Each row was made from one walk, in order. Every step used is in the known rows, and no mark comes twice. Write each row's walk.
Known rows:
dudu > zupid > lunup > tunug > zigon: [ -5.4 -20.3 -38.9 -25.0  -7.7  18.5 -17.4   2.0   0.5 -12.5  38.6  -9.1
  14.4  10.5 -13.4 -16.4  13.2  16.6   6.0  11.7 -11.1   9.7  31.8]
lunup > bida > zigon > zupid > dudu > tunug: [ -0.5   6.4  26.3  14.5   9.1   7.6  21.9 -13.8  28.2  12.2   6.8  -2.0
 -11.3  22.6  -3.1  23.4 -14.3  -8.1  -9.6  -9.7   4.5  -2.7  -4.3]
dudu > tunug > zigon > bida: [  0.4  -6.0  -1.2  31.4 -26.5   5.0   0.3  45.8 -20.4  -7.8 -13.4  12.7
   6.8  11.3 -15.3  13.7   8.1   3.7 -39.3 -29.3  -3.1  -6.7   4.1]
zupid > dudu > tunug > zigon > bida: [ -5.8  -9.7   9.4  17.4 -19.3   4.0  -8.3  37.4 -34.0  -3.7 -29.6  -5.2
  -2.3   6.5 -15.1  21.2 -15.0 -13.4 -36.2 -15.9 -11.4 -21.3  14.5]
tunug > zigon > zupid: [ 16.4   5.2 -10.8   4.7 -10.6 -35.7   6.7  27.7   6.3   4.0  -6.7   8.8
  29.3  10.1  -6.7   5.0  -0.3   6.4 -20.5 -15.9 -28.2  13.2 -18.2]
zigon > zupid > lunup > bida: [ -4.1  -5.4   9.9 -22.6  14.5   7.8 -14.5  -2.3  28.2  -8.0  11.3  -6.4
  20.8   0.9 -10.4 -24.0 -25.7   4.3  17.9  -2.7   4.7   3.0  -8.8]
bida > dudu > zupid > lunup > tunug: [ -6.5 -10.1  -7.5 -22.2   2.4  21.3 -11.9 -42.9   2.9  -9.7  21.2   8.2
 -20.3 -16.5   6.6 -25.7  18.8  -2.4  38.0  28.7  17.2   6.5  17.7]
bida > dudu > tunug > zigon: [ 10.0  25.7 -27.9  36.0 -22.9  -1.1  22.2  -5.1 -34.0   2.3  -1.6  23.3
  -6.1  -4.2   8.8  18.1  18.1  -3.1 -25.1 -11.7  -7.3  15.6  -4.7]
zigon > bida > dudu: [ -5.7   6.7  38.8  16.0  -4.6 -16.4   3.1  10.3 -26.8   7.2 -44.6   8.4
  -9.0 -26.0   6.4  -2.8   0.7 -12.1   0.3   0.0  25.2 -13.1 -23.7]
tunug > zigon > zupid > lunup > bida > dudu: [ 12.7   0.2   4.4 -10.4 -18.2  -3.9  25.4 -13.1 -13.2  10.3  -2.3   0.8
  31.9 -13.2  -6.4 -15.9 -18.9   7.6 -14.0 -18.1  -3.4  19.6 -17.0]
dudu > tunug > zigon > zupid > lunup: [  9.6  -1.7 -35.5   2.4 -29.1   7.9  -0.2  12.7  21.5 -14.7   8.2  19.6
   4.9  22.2  -1.0 -22.0   5.9  -4.1 -14.6 -11.1 -32.6  11.6   0.9]
dudu > tunug: [ -6.8  21.8 -19.6  23.2   9.2  13.6 -18.0   5.6   7.8 -14.2  10.1  16.6
 -21.8  10.2   1.6   8.2  10.3  -8.5   8.8   3.4  -0.5  -1.2   3.2]
dudu > zupid > zigon > bida: [-19.2 -15.8  20.9  -0.1   9.1  18.7 -10.4  15.4 -14.2 -32.6  -7.2  -7.9
 -31.7  -7.9 -16.1  -3.5  -2.6  23.1  18.9  -9.0   0.9 -31.1  11.5]
bida > zigon: [-10.8  29.5  -9.8  17.6  16.9 -28.4  14.7   1.0   0.0  16.8 -12.0 -17.6
  -4.6   8.0  12.8   8.6   4.8  -7.9   0.1  26.7  13.6   1.5 -19.1]
lunup > tunug > dudu > zupid > zigon: [ -2.6 -13.8  -9.8 -12.2  33.2  30.6  -5.8 -19.0  18.2 -16.2  49.4 -13.1
 -13.6  -2.3   5.6  33.9   6.3  21.0   9.8  -6.6  -1.7  -7.4  29.4]
tunug > zigon > zupid > lunup > bida: [  0.7  -9.9  -4.8 -18.1  -7.4   0.5   3.0  15.6   8.1   0.7  11.8 -11.3
  45.7   6.3 -18.8 -14.1 -23.9  14.9 -13.7 -21.6 -13.6  12.4  -5.6]
tunug > zigon > zupid > dudu: [  9.7   3.5  -1.4 -11.5  -3.7 -38.1   1.8  19.6  -6.5   7.4 -20.8  -8.0
  16.8   5.7  -9.0  12.5 -24.3 -12.7 -19.9  -4.8 -35.1   2.9  -7.9]
lunup > bida > dudu > tunug > zigon > zupid: [ 23.7   4.0   7.5  28.9 -26.9   9.5  36.8  -7.4  -3.5   8.0  16.5  34.2
  17.3   0.0  -6.3  18.4   5.3  14.9 -29.8 -46.7  -4.8  24.3 -12.9]
zigon > zupid > dudu: [  0.6   5.0  19.1 -15.3  19.8 -28.2 -16.6   1.1  15.9  -2.3 -21.9  -2.2
  -7.2   1.9   0.8   1.5 -22.2 -21.8  12.1  13.7 -18.8  -8.8 -11.1]
dudu > zupid > lunup: [ -5.7   8.6 -31.2 -15.7  11.3  10.4 -26.4 -12.9   3.7 -24.3   6.1 -10.2
 -34.0   0.0   4.5 -38.8   3.2  11.2  55.1  23.4  -8.5  -5.9  17.7]
bida > dudu: [ -1.9  28.6   1.4  11.7  11.8 -22.0   5.9 -16.1 -21.9   3.9 -20.7   5.7
 -15.1 -22.7  13.0   2.6   2.8 -14.2  13.0  15.7  11.9   4.6 -19.5]
lunup > bida > zigon > zupid: [  1.1   6.1  26.9  10.5  14.0 -16.2  28.1  -1.9  28.2  22.6   6.6  -4.6
  20.5  13.7  -3.0   9.7  -5.1  13.3  -4.3  -9.2  14.4   9.1 -26.1]

Write each row's walk:
[ -2.0  10.2 -23.1  12.4 -17.1  33.6  19.4 -15.6 -32.6  -3.4  14.9  -2.5
   7.6  -8.3  -6.3   0.0  -9.1   5.0 -19.3 -17.0   8.0  13.4   8.3] | zupid > lunup > bida > dudu > tunug > zigon
[  1.8  10.9   8.2  16.9  -0.2 -11.9  20.7 -13.9  29.0  12.5 -15.5   8.2
 -34.7  24.4  13.9  10.9   3.9 -27.9 -10.1  14.5 -12.9  -3.6  -9.3] | bida > zigon > zupid > dudu > tunug
[ -2.6  14.7 -28.5  15.0  -3.2  -1.4  -6.2  13.3 -26.7  -3.1  -3.1  -9.9
  -5.9  11.1  -9.4  26.6 -13.1 -14.9 -24.5  -1.6 -25.4  -2.4  19.2] | zupid > dudu > tunug > zigon
[  3.1  19.6 -40.3  29.7 -11.3   4.5  -1.0  21.7 -11.8  -6.6  12.6   9.4
   2.2  15.5  -7.4  20.7  11.4   4.8 -21.6 -13.7 -17.5   7.2   7.2] | dudu > tunug > zigon
[ -1.9  -6.2   6.9  12.0 -13.9 -19.9  -1.6  52.1 -32.1   5.8 -28.7  -7.4
  28.8  -1.1 -16.5   6.8  -6.9   7.4 -30.2 -17.5   0.1  -9.9  -9.2] | tunug > zigon > bida
[ -7.7 -33.6  28.7 -18.3 -15.5  25.2 -13.7 -15.7  -3.0  -7.7  -3.7  11.4
 -14.6 -18.1  -1.0 -32.8  18.8  -1.4  22.4  15.3  29.7 -11.4  14.6] | zigon > bida > dudu > zupid > lunup > tunug
[ -0.8  12.6  20.1  -2.3  12.4 -41.1  16.3  -6.6  19.9  20.1 -31.3 -12.7
 -13.3  11.9  10.5   6.3 -12.6 -24.9  -2.7  25.1  -7.9  -5.9 -23.1] | bida > zigon > zupid > dudu
[ -1.3   5.1  28.1  31.2 -18.5  11.5   5.3   3.4 -14.1  -5.4 -31.4  31.5
 -30.4 -13.6   8.3   3.7  16.6 -13.1  -4.7  -9.0  21.2 -13.2 -11.2] | zigon > bida > dudu > tunug
[  6.7   0.7  14.2   3.0 -10.2  35.2   9.3 -33.6  20.9  -8.2  11.3  26.7
 -15.3  -4.6   2.9 -20.4  -1.1  -5.3  12.0 -15.4  10.5  11.8  -9.0] | zigon > zupid > lunup > bida > dudu > tunug
[ -7.2 -46.9  -2.0 -21.0 -24.9  21.6 -20.1  25.1  -4.2 -12.4  11.9  -6.2
  18.2   6.5 -22.0 -22.8  11.3  17.1  -7.8  -3.8   2.9  -9.3  28.4] | dudu > zupid > lunup > tunug > zigon > bida
[  4.1  17.4 -17.4  -8.2  -1.7   6.8  -3.2 -39.1 -19.3 -10.1  -9.3   0.9
 -50.6 -18.6  17.7 -37.9   9.1   4.4  55.4  24.3  -0.9   1.6   7.6] | bida > dudu > zupid > lunup
[  0.8 -21.6  10.8 -21.3   0.3 -20.8  -7.7  13.8  13.4  11.2   9.9  -2.0
  43.9  10.2 -18.5  23.8 -10.3 -20.5 -40.1   2.4 -17.6   4.7   4.3] | lunup > tunug > zigon > zupid > dudu
[ -1.6 -10.2  19.5  -6.2 -17.5   8.6  -1.0 -13.6 -22.7 -11.1 -36.0   6.5
 -42.8 -22.1  10.2 -44.8   6.6   6.4  40.0   8.6  13.2 -16.8   0.3] | zigon > bida > dudu > zupid > lunup
[-26.0  -7.4 -13.2 -27.2  18.0  16.7 -36.7  -1.0  16.3  -8.8  24.2 -13.6
  22.1  -0.4  -7.5 -15.4  -3.2 -22.3   3.0  33.5  19.7  -0.2  10.4] | zupid > lunup > tunug
[  7.0 -21.2  -1.3  -7.2  -9.8 -17.1  -1.9  25.5  29.2   7.4  25.3  17.4
  59.3  12.7 -16.8  16.8  11.5   1.6 -37.3 -10.8 -10.0  16.2  -7.5] | lunup > tunug > zigon > zupid
[ 28.5  15.4 -18.6   5.6  22.9  -8.1  -2.1 -10.2   8.3   0.7   5.4  -4.4
 -37.4  -0.2  26.7  12.5   8.8  30.6  42.4 -12.1 -17.2  -0.9  10.0] | tunug > dudu > zupid
[ -5.0 -24.1  31.0   8.1 -26.3  -8.3  12.2  21.8 -31.2  16.4 -14.0  10.1
  43.7 -18.2 -12.4  18.1  11.2  -7.6 -50.6  -8.4  26.0  -0.1  -6.7] | lunup > tunug > zigon > bida > dudu
[-20.6   7.5  -2.6 -17.5  26.2  21.2 -23.2  -0.2  -4.2  -9.3  14.7 -31.1
  17.1  -9.7 -14.7 -13.7 -30.5   4.7  20.0   8.3  18.3  -2.5   3.3] | zupid > lunup > bida
[ 13.1 -21.3   3.0 -32.7  13.5   5.8 -14.2  -8.2  57.7   3.6  19.6   4.3
  20.4   5.0  18.6  -4.8  -2.4 -11.4  -2.7   4.2  -4.2   5.9  -2.8] | zigon > zupid > lunup > tunug > dudu
[-13.3  18.7  -6.9   8.6  20.0   9.4 -23.2  -3.1  -6.7 -12.6  -5.4  -3.2
 -33.0   6.7  -2.5  15.7 -11.5 -26.6   5.6  13.7  -8.3 -13.4  14.8] | zupid > dudu > tunug
[  3.0   0.3  19.4  19.2 -28.0 -24.7  22.7  23.0 -53.1  15.0 -44.8   2.5
  16.5 -20.9  -4.5   9.1   0.5  -1.5 -30.9 -14.9   8.8  -4.2 -18.9] | tunug > zigon > bida > dudu
[  5.1  -0.8  -1.2  -5.9  31.0  -2.0 -17.4   1.5  23.8  12.2  25.4  -8.8
  22.4  -2.9  15.8  35.4   4.9  -4.5  -8.9   1.5  12.6   2.1   4.4] | lunup > tunug > dudu
[ 20.4  -6.8  15.0  17.7 -33.8 -15.7  23.6  11.7 -47.8   6.2 -31.4  13.5
 -14.1 -16.8  -0.6  -5.8  17.4  26.0   2.5 -22.9  -3.7  -2.3   0.2] | tunug > zigon > bida > dudu > zupid
[ -9.4  -2.7 -19.7  -2.2   3.7  -6.7 -11.5  24.0 -11.6   8.6  26.0  -6.7
  53.3   5.6 -19.9  22.8   5.3  -0.3 -35.2   4.4   1.9  10.5   6.4] | lunup > tunug > zigon
[  6.3   7.9 -18.4   1.6  30.4  13.2   0.8 -17.2  -2.4 -19.6  16.4 -18.8
 -43.5  -6.4  16.0  22.2  -1.7  28.9  27.8  -9.9 -19.1 -13.9  17.0] | tunug > dudu > zupid > zigon
[  8.4 -17.3  -0.6 -20.5   6.3  -7.9  19.2 -18.2  61.2  23.5  12.8  -7.7
  18.7  17.2  31.3  -0.1  10.1 -14.0 -15.5  17.2   5.8  11.4 -13.3] | bida > zigon > zupid > lunup > tunug > dudu
[ 18.9  10.2 -32.7 -14.7  14.8   6.7 -13.0 -19.3   8.8 -10.8   4.6 -17.6
 -42.6  -0.7  30.0 -18.9   1.1  20.9  50.7   5.9 -18.3  -3.6  16.6] | tunug > dudu > zupid > lunup
[  9.4  -4.1  34.4  13.4  -9.4  -5.1   5.4  -4.3 -24.4  -2.9 -33.5  20.0
 -39.3 -20.6   6.1 -13.4  16.4  16.9  31.7  -7.3  12.5 -12.7  -5.5] | zigon > bida > dudu > zupid
[ 14.9  22.9  -4.0   9.8   6.0 -10.9   4.3 -28.8 -18.9  -1.7  -7.5  15.6
 -41.5 -20.4  14.2  -6.7  16.8  13.6  46.2   8.1   0.9   4.7  -1.9] | bida > dudu > zupid
[-24.8  16.9  -3.3  -5.0  21.5   8.0  10.1 -11.4  -1.7  15.1   7.0 -40.7
  11.4   3.0  -2.8 -11.1 -22.1   0.9   7.0  19.7  29.0   0.1  -7.5] | zupid > lunup > bida > zigon
[-12.4 -14.9 -21.0 -29.4  14.2  26.5 -36.7 -14.2  21.8 -17.9  39.3  -2.8
  -6.8   3.5  -4.7 -26.9  14.4   6.1  38.4  29.6   6.0  -1.0  28.0] | dudu > zupid > lunup > tunug
[ -3.0   3.7  37.0  -4.6  21.5 -19.4  21.4 -10.8  13.5  25.4  -9.4 -24.1
  13.5   8.0  -4.4  18.1 -28.6  -6.6  -5.5   1.9   7.7  -1.6 -17.9] | lunup > bida > zigon > zupid > dudu
[-14.3 -16.3   2.7 -22.1   1.3  -3.7   5.6  -9.6  52.3  11.3  13.4   0.4
  22.5  18.4   7.0 -20.8  13.1 -22.2  -9.8  33.4  17.2   7.4 -12.1] | bida > zigon > zupid > lunup > tunug
